Each row comes from the steps of one path. Every step used is in the known rows, and no mark comes twice. Write the path behind each row, first mark first.
Known rows:
nereb -> sutoko: [-17  26  -7  -2 -25 -12  19  25  17   9 -54 -12  -4   0   3 -15  17 -30
  -4 -19  17   0  -8  -1 -55  -2 -35  -1  12  29  -2  -3  24  -3  25 -25
   2  18   3  -4  -5  24  26  -6   1  -6   4   5 -38  17 -21 -30  21  -3
  17   4   3   4 -16  -6  12  23  18  -1]
sutoko -> fizo -> nereb: [-14  -4   3 -50  -2  -9 -15   0 -26  17 -32  12  -5 -15 -21  22  -9 -21
  26  46  13 -11  51   9  44 -13  -3  28  -8  -5 -14  20  50   1  12  36
 -14   1 -17 -15 -20  14  13   4 -29 -12  50  22  11 -29  -8   0 -18 -26
  -4   7 -16  12  49 -19  -4 -20 -29  49]
vufo -> sutoko -> fizo -> kivoteb: [ 19  25 -26 -37  19   1 -17   0  -8  21 -19   9 -33 -10   3   0 -15  29
  -8  -4  11 -44  -5 -11  16 -50 -25  39  -4   3  -8  18   7  15   3 -17
 -25 -11  22 -31  23  -3  42  15  39 -15  39   7  -7 -50 -15 -26  -3 -15
  -6   9  -6 -35 -28 -25   4 -15 -48  -5]
senet -> vufo -> fizo: [ -4  27 -28  -2 -27  21  38   1   7 -11  35  41  -8   9   1 -25   8  28
 -15 -13  -9  -2 -39 -10  24  -2   4 -10  10  15  30   1   1   6 -15   1
  -4   2 -23  32   0  -6  26 -23   9 -27  -4  16  12   7  -7  11   7   6
  17  15  22  18  16  28  -4   0 -58  10]
senet -> vufo -> fizo -> nereb: [ -3  20 -19  -5 -10  24  33  -4  -8 -18  38  37  -7   8   0 -15  -1   9
  -9   6 -20   8 -26  -6  31  13   7 -12  17  -3  43  10  13  -2 -26   2
  -7  -2 -27  42   0  -8  15 -20 -22 -25  -1  12   7   8  -7  24  -1 -20
  13   7  11  28  21  29   2  -9 -44   7]
senet -> nereb: [-38 -11 -22  -1  -3 -26  -5 -24  15  26 -55 -15  -1  -5 -14 -16 -18 -20
   1   4   9  27   5   8  19  12  28 -15  30  25  -7 -36   7   0  -1  21
  13 -10  21   2  23  16 -17  18  -2   7 -27  12  -5  -3 -35  -3   4   7
  -9 -12 -15   2  38  -3   0 -16   4  23]
nitop -> senet -> vufo: [ -6  -7 -43  12 -21  -5 -27 -18  -3  11  45   2  64 -43  23 -16   8  10
 -46 -13  -2 -21 -29   9 -14 -10  -6 -37  28 -14   0 -18  14  10 -20  29
 -27   3 -11  -5  -2  -8  -9 -15  12 -21 -28  -4 -17  -5  19 -21 -29  47
 -18   7  52   6  34  -4 -14  15 -53  15]
senet -> vufo -> sutoko: [ -2  39 -34   3  -6  23  -5 -10  10  12  27  21 -12  -1  -1 -34  -3  14
 -34 -40  -2 -37 -52   2 -20 -10 -22 -21   9   7  26  -5 -21  -2  11 -30
  -5   4   1  16  36  -8  27  -1  35 -24 -20   0  -3  -6  -2  -2   0  -3
  -3  19   3 -12  -5  13   7   8 -48 -22]
senet -> nereb -> vufo -> nitop: [-22 -20  23  26   7 -23   4  -2   6  18  -8 -14  -2  16 -17  -3   6  -3
  10   3  15  20   1  20   8  23  37  -8  -1   6  -3 -35 -25  -4  13   3
  27   3   6   7  20   4 -38   3  -7   9 -41 -19  19   6  -6  23  21   9
  -4 -12 -26   0  20  12  -6   2  35  -3]
fizo -> nereb: [-23   6  10 -15   2  14 -17 -20  -2 -13 -20 -13   2 -17 -10  14 -17 -56
  12  44  -7  28  53  -5   9  15   3 -22   8 -15  20  -1  24 -14 -10   2
   6  -4  -9  17  -2  22 -10   0 -53   7   9   8 -32   7 -13  14 -18 -34
  -8 -25 -16  19  20 -20  -3 -23  -3  22]
nitop -> nereb -> sutoko: [ 12  -1  -6  -3   8 -14  13  24   8 -10 -48 -16  28   2   3  -6 -14 -27
   1  -6  -9  21 -18 -10 -33  33 -11 -16  -8  14 -25  20  11   8  -8   1
 -17   3  -1  18 -15 -17   1  16 -13  10  -1  -2 -10  -3  14  -3   5 -14
 -18   4   3   3   6  16  25  14  59   2]
senet -> nereb -> kivoteb: [-22 -28 -12  11   8 -27   6 -22  14  35 -33 -10 -24   9  -6 -28 -15  -7
   4   6 -18  33   2   1  32  25  29  -4  31   2  17 -22 -20 -12   2  13
  22  -2  47  -6  15   8 -17  32   7  33 -23  15   1  21 -33   1 -15  19
  -9 -20   7 -10   3  -3  -2 -32  25  25]
vufo -> sutoko -> fizo -> nereb: [  5  21 -10 -38  27  -4 -18  -3 -12   9 -27   7 -21 -18  -5  22 -21  -6
   5   2   6 -31  12  -3  11 -32 -38  29   3   9 -11  20  17  12  12  -8
 -30  -6  17 -26  16   2  38  20   4 -26  38  13 -19 -53 -17 -10  -7 -30
  -2   5 -38 -24  -1 -25  19 -12 -42  -5]
fizo -> nereb -> vufo: [-15  -4  28  -5   0  26  -5   4 -14 -23   1  -3  17   1 -25  12   9 -45
  17  48  -5  25  54   2 -15  28  16 -15 -14 -37  15  -2   9 -16  -2 -21
  23   8 -19  19  -4   6 -30 -12 -62  16  -1   0  -6   7  11  26 -18 -22
 -19 -36 -17  23   1   1 -11  -6  22  11]
senet -> vufo -> sutoko -> fizo -> nereb: [  6  27 -27 -15  11  14  -9  -4 -15  20  21  26 -16   2  -9 -23  -8  10
 -19 -20  -1 -44 -42  11   1 -12 -21  -1  12  -5  21  14   6  -2  11 -13
 -19   1  -6  10  27 -15  27   4  16 -31   5   4  14 -22   2   7  -6 -22
  -3  24  -9  -5  12  17  12  -2 -45 -12]
senet -> nereb -> sutoko -> kivoteb: [-21 -19 -28  -1  19 -39   6  -3  -1  40 -74 -25 -18  16 -13 -33 -12 -26
  13 -20  15  26 -23  19 -30  18  14   1  31  28  -4 -25  19 -15   6  -2
  14  -9  29   2  25  11 -15  22  13  17 -14   6  -4  17 -41 -18  15 -12
  10   4 -13   3   7  10   2  -4  59   3]
sutoko -> kivoteb: [ -9  -4 -25 -21  -6  12 -19 -17   7  25 -17 -10 -24  12 -14 -17 -14   4
   6 -15   5   7  22   1 -12 -13  23  -4 -17  12 -10 -21 -18 -26   2   2
  34 -16  13   0  11  16   3  10  55  42  16  19  14  29 -28 -23 -22  -6
  -5  17  11  -7 -13 -25 -42 -12  12  24]
nitop -> kivoteb: [-11  -6   2  19 -39  21  -5 -28   2   4 -15  11  -1 -39  12   8   5   2
 -12 -14  -2   0  14 -26  35 -23  -1   6  14  35 -14 -15 -21 -16   4  21
  16 -18  35  -7 -14  -7  -8  36  -4  44  29  15  -3  31 -20 -13 -34  40
   7 -22  19  11  -6 -14  10 -30   5  22]
vufo -> sutoko -> fizo -> nereb -> kivoteb: [ 12  15  -5 -33  32  -5 -12   0 -12  10 -15   8 -33  -9  -1  18 -17   2
   6   4 -10 -29  11  -6  20 -23 -37  34   5  -2   0  25   6   8  13 -12
 -26  -2  30 -31  14  -2  38  28   6 -15  41  14 -15 -39 -14  -9 -15 -25
  -3   1 -30 -32 -19 -25  17 -20 -30  -4]
senet -> vufo -> kivoteb: [ -2  -6  -5  14 -18  19   0 -21  10   6  35  22 -23  20   5 -29   5  25
 -21 -42 -20 -22 -33   6   3 -14  13 -13   8  15  50  -8 -19 -17  -8  -2
  21  -9 -13  38   2   6  16  10  39  -9 -15   6  11  40  -2  -4   0  31
  25   4  42   8   9  21   0   7 -14  -7]
nereb -> vufo -> sutoko: [  1  22  10   4 -14  27   0  20   5 -11   9   8  14   8 -17  -4  26  12
  -3 -13  10 -20   5  -7 -41  -9  -4  10 -31  -6 -14 -15 -40   5  24 -54
  21  16   3  -9  17  -4   3  -9  12  -1 -11  -5   1 -17  18  -1  -1  19
 -19 -17 -19 -15 -45   6  -8  26  -5 -25]
nereb -> sutoko -> fizo: [ -9  17  -8 -27 -21 -29  17  39  -9  26 -63   3  -9   0  -6  -7  19 -15
  15 -11  29 -22  -5   9 -30 -17 -39  30   4  28 -22  14  48   5  36  -3
 -15  16  -3 -22 -17  17  36  -3   4 -16  37  12 -13 -10 -15 -34  17  -9
  21  19  -1   1   4  -4  15  19   6  15]
nitop -> sutoko -> fizo -> nereb: [ 20  14 -23 -22  -1   3 -11  -1  -1 -13 -40 -11  -5   1  -2   5 -16  -3
  19  17  26  -2  -5   4  17  -2 -25  16  15  -6 -49  30  57  12  22  17
 -25   4   1 -54 -16   7   1 -13  -2  -6  19  17  39 -14  -4 -23  10 -23
  14  26 -29  13   1  -2   8  -6 -12 -11]

Write each row's path:
[ 14 -11  13   2  -4  12   5  18   1 -21  -4  -3  49   8 -15  -2  -1  -4
   3  12 -12  20   9  -9 -18  33  27 -17 -42 -14 -36   7 -24   7 -11  -3
  11   8 -15  23 -14 -29 -27   6 -16  22 -15  -6  30 -11  43  19 -14   9
 -45 -12   3   4   6  29  -4  12  45   8]  nitop -> nereb -> vufo
[ -5 -16  59  22   9  24  -3  -5 -15 -22  30  -6   0   0  -7  32  12 -34
  19  36  -8  19  46  -1   8  22  15  -8 -16 -28  22   2 -13 -25   0  -6
  21  -2 -14  20 -10  -4 -38  -4 -64  25   6 -19  -1  25  16  39  -9 -23
   0 -29 -18  18  -4  -2   0 -18  41  -6]  fizo -> nereb -> vufo -> nitop -> kivoteb
[ 23  10 -13 -17  -4   9  -7  10  -7 -17 -29  -8   2   8 -10   3  -4   2
  21  18  26  -4  -2   7   6   0 -17  21   3 -13 -53  29  50  11  28   7
 -15  12  -5 -52 -17  -1  -8 -21  -5  -5  14  10  51 -12   9 -17   8 -15
  10  21 -31  15  -9  11   4   4   0 -15]  nitop -> sutoko -> fizo -> nereb -> vufo
[-17   7  12  -9  11   3   4   5  -8 -12 -43 -20  -3  -6  -3   6  -5 -67
  16  30  -1  25  30   1 -30  25 -22 -13  16  -7  26  10  44 -19   1 -17
  -3   4  -5  14  -6  19  -3  -4 -61   4  12   4 -47  14 -11   3   2 -46
   8 -18 -13  21  -1  -9  16  -6  32   2]  fizo -> nereb -> sutoko
[  4   9 -13   1  -7  20  40  -2  -7 -12  46  41 -19  17   4 -20   5  14
  -7   7 -34  11 -27 -13  36  19   8  -9  16 -14  53  17   2  -8 -21  -3
  -5   4 -16  39  -4 -15  15 -14 -17  -9   2  15   9  21  -4  27  -9 -12
  14   2  24  21   4  29   3 -17 -32   7]  senet -> vufo -> fizo -> nereb -> kivoteb
[-16 -41  10  18   2 -17   5  -9  -2  10 -27  -6  -1  24 -19 -12   7   2
  13  -8  -3  22   5  15   2  11  50   8   9  14   4 -34 -19  -5  -5  -1
  39  -5  12  11  11   6 -34  25   2  12 -28   5  15  12  -9   3   7  37
   0 -27  -4   7  12  25  -3   5  46   0]  senet -> nereb -> vufo -> kivoteb
[ -5  12   0 -21  -4   9  41   1  -1 -48  -7  20 -11  -6  10  34 -11 -12
  18  41 -22  46  31 -28  52   2   5  11  12  11  19  14  29  16 -38  13
 -16  -8 -15  20 -20  10  19 -13 -49 -17  32  29 -28  -6 -26  19   4 -24
  22 -19 -11  22  12  -6   7 -23 -38  20]  vufo -> fizo -> nereb
[ 30 -13  -1   0  24  13  -2  17  -6 -18  -1  -4  31  16 -14  -2 -13   6
   4  -7 -19   6  -9  -8 -34  25  16  -2 -39 -14 -37  13 -38   7 -14 -21
   8  -2   4  17   5 -39 -18  19  10  25  -7  -7  30 -17  39  14 -14  -6
 -46  -2 -11 -13 -21  27   0  13  56 -14]  nitop -> nereb -> vufo -> sutoko -> kivoteb
[ 19  10   5 -13  -3  19  -3  27 -17   4  10  16   1  14 -20  -5  26  30
   4   4  15 -37   5  -3 -22 -25   1  33 -35 -21 -17   4 -20   9  18 -45
  13  11   2 -19  12 -13   6 -10  16   1  12  -4  26 -32  22  -8  -6   9
 -20 -11  -4 -17 -43  10 -18  15 -10 -11]  nereb -> vufo -> sutoko -> fizo -> kivoteb
[  1 -21  34  14 -28  21   7   9   5 -18  18   9   2  27 -13   2  32  22
   9 -15  -7  -4  27  -3 -22 -14  31  18 -31   2   9 -15 -39  -8   4 -26
  51   6  -9  12 -16  10  -8   6  16  12  -5   4  12  31  18  -4  -3  54
  10 -33  23   4 -26  16 -16  25  25  -8]  nereb -> vufo -> kivoteb
[  7   7 -13 -27 -10 -19  15  36 -17  30 -54   2 -20   9   4 -20  17  -1
  10   2  27 -23  -9   3 -20 -21 -26  35   1  10  -2  23  53  -2  17 -12
 -15   6  -2 -17 -11   9  30  -6   6  -3  41   8  -4 -10 -15 -36  16 -16
  16  12  25   1 -15  -2   3   6  14  16]  nereb -> sutoko -> fizo -> kivoteb
[ -9 -18  27  41  16 -50 -15 -16  16  12  27 -35   3 -23  37  29  -5  -2
 -13 -16   8   3 -13  21   6  -2 -12 -22  20  10   4 -19  -6   7  -4  41
 -23  -6   1 -14  -1  12 -16  -2   5 -16 -30 -41 -35   9  -1   1  33  11
  22  19   4 -15  26 -31  11   8   5 -17]  vufo -> nitop -> senet -> nereb -> sutoko
[  4   3  -2 -20   6   3  50  15 -12 -35 -18  12 -22  11   9  19  -5 -15
  26  24 -21  46  14 -22  19   9  -6  22  16  16  21  24  38   6 -31   0
 -14 -10  -9  18 -20   5  24 -12 -38  -8  41  27 -29   8 -33   5  13 -39
  33  -7  -6  23 -10   3  10 -12   0   4]  vufo -> fizo -> nereb -> sutoko -> kivoteb
[-12 -16  16  33  10 -22   5  -4  11   9 -11 -19  -2  22 -15  -6   3   0
  12  -5  18  22 -13  19   3  25  31  -8   6   4 -15 -27 -18  -1  15   1
  22   5   9  -7  18   0 -40  -4  -1   7 -45 -18  31   8   1  15  32   7
   3  -2 -33   3   7  20   0   6  41 -21]  senet -> nereb -> vufo -> nitop -> sutoko
[ 12   6  44  26 -15   8   7  23  10 -13  35  -4  -3  26  -7  16  30  29
  16  -4  27 -17   1  12  -7   0   1  15 -40 -14 -28   2 -26   2  38 -10
  18  20 -19 -25 -13  -2 -15 -33  14   2 -14 -25  46   5  33  11  30  12
  10  18 -23  -2 -25   9 -14  24  17 -27]  nereb -> vufo -> nitop -> sutoko -> fizo
[ -7   6  56  28 -23  12   6  15  15 -10  43   1   1  19  -9  15  35  12
  11  -3  15  -8  23   5 -14   3  14  -5 -46  -9   0 -18 -48  -7  27 -20
  35  19 -24   6  -6   9 -15 -28   2   8 -19 -28  14  17  28  19  21  14
   1  -2  -8  -6 -19  -4 -20  22  14 -10]  nereb -> vufo -> nitop
[ -8  -2  32  33   1 -25 -26 -21  25  -4  55 -25   8 -32  38  41  -3   8
 -19  -9   7  -7  10   7  18 -18 -15 -25   2   2   3 -15 -18   6  -5  42
 -18  -5  -9 -13 -10  19  -4 -12  13 -12 -19 -37 -35   9   6   0  20  19
  14  18  13 -18  21 -47  -3   5 -29  -5]  vufo -> nitop -> senet
[ 11 -22 -33  10  -4  -5   3 -10 -17 -11  67  15  46 -31  35  -3   4  19
 -34   8 -30   2 -25  -3  15   3  -2 -19  39 -29  23   7  17  11 -42  31
 -36  -2  -4   1 -17 -20  -5 -11 -12 -19 -11   4 -18   2  15  -2 -33  35
  -6  -5  56  12  17   6  -4  -1 -49  13]  nitop -> senet -> vufo -> fizo -> nereb -> kivoteb
[ 12  -2  51  18  24 -34   6  15  14  -1  10 -18 -21   7  18  31 -13  -4
  14 -15   1  -2 -12   6  14  12 -18  -3 -22  16  -8  25 -13   2   4  30
 -19  -2 -15   8 -18  -4   7   4   1  -4   2 -36   1   1  17  20  41 -29
  15  36 -16 -17  18 -12  25   6  40 -14]  vufo -> nitop -> nereb -> sutoko -> fizo
[ 10  22 -30 -20  23  12 -21 -14  14  14 -14 -10 -35   0   1  -7 -24  10
  -8 -38   0 -18  -7  -8 -28 -29 -20   9  -4  21  -5 -10 -29  -6   6 -30
   4 -17  34 -16  37   4  31  22  62  11  14   9 -18  -8 -31 -26  -7 -15
  -2  14 -21 -37 -45 -29  -6  -8 -13 -24]  vufo -> sutoko -> kivoteb
[ 15   1   9  -2 -29  31  40  28  -6 -29  25  30   5  24  -8  -4  36  38
   9  27  -1  15  14 -22   7  -7  36  24 -34 -21   8   2 -14   8 -19 -31
  24   8 -19  13 -15  -9  -6 -36 -10  11   6   7  27   0  15   5   4  19
  -5 -28  25  14 -44  22 -29   9 -10   8]  nereb -> vufo -> fizo -> kivoteb
[ 13 -12  55  33  27 -18   2  -9  31  -6  43 -16 -31  12  23  27 -20   9
   6  -5 -27  13   4  -9  38  23   3 -16 -26  -7  16  17 -56  -9  -5  27
   2  -2   4  11 -14  -7  -6  15   9  25 -11 -32   3  26  14  32  17 -11
   3  15   3 -27  -4 -24   9 -16  37  -6]  vufo -> nitop -> nereb -> kivoteb
[  5   3 -47  11  -2  -4 -30 -16  -3   6  48   1  56 -45  31 -13   0  18
 -54 -25  -3 -32 -42   6 -24 -17 -23 -30  33 -10   1 -12   8  16 -19  12
 -37  -1   5 -13  10 -13   3  -5  23 -32 -26  -8 -27 -17  18 -23 -24  39
 -18   7  39  -8  13  -5   1  18 -61  -8]  nitop -> senet -> vufo -> sutoko
[ 41 -14   3 -11  24  13  -2  21 -18 -10   1   6  28  10 -11  -5  -8  20
   4  12 -11  -5  -8 -12 -12  16  17  10 -41 -24 -32  29 -19  13 -19 -13
  -5  -1  -4   8  -2 -43 -17  13   1  17   6  -7  38 -37  47  14 -12  -9
 -46  -8   2 -12 -18  28   4   6  42  -6]  nitop -> nereb -> vufo -> sutoko -> fizo -> kivoteb
[-19 -34 -40   8  -1 -36 -28 -26  -2  18 -10 -24  62 -50  18   0 -12  -6
 -31   4   5  14  -3  12   3  -3  12 -24  44   2 -22 -31  24  19 -24  47
 -25 -11  16 -24   0   3 -28   9  -4 -11 -31   2 -30 -16  -7 -23 -20  48
 -21 -12  25   2  45 -15  -6   2 -25  25]  nitop -> senet -> nereb
[ -4 -27  41   2   6  23  -6  -5 -18 -29   8  -5   1  14 -15  18   8 -33
  21  34 -20  22  54   2  -6  13  24  -1 -12 -25  33   2   2 -22 -14 -18
  32  -3 -14  26 -13  10 -26   5 -50  13   4   2 -11  23  12  20 -15  -4
   0 -43   0  21  -4   5  -4  -4  38  -3]  fizo -> nereb -> vufo -> kivoteb
[  9  -3 -49  -1   1 -11 -32 -10 -14  16  44  10  52 -45  23  -8   1  26
 -46 -22   2 -43 -41  12 -13 -27 -24 -14  30 -10  -9  -4  17  19 -12  25
 -47  -3   0 -21   6 -16   6  -4  27 -39 -12  -4 -13 -31  21 -25 -26  38
 -16  18  36 -11  26  -3  -1  16 -65   0]  nitop -> senet -> vufo -> sutoko -> fizo
[ 19  13  23  30  12  -2 -12 -21  37  -9  25 -34 -50  20  23  17 -18  19
  11 -30  18   1 -15   7  12  -6 -14  -9 -10  11 -12   2 -24 -10  19  15
   4  -8   3 -25   1  15  -2 -17  49  17 -14 -28  22  37  -9  -5  42 -20
  38  47 -23 -18 -29 -29  -4   0  17 -42]  vufo -> nitop -> sutoko -> kivoteb
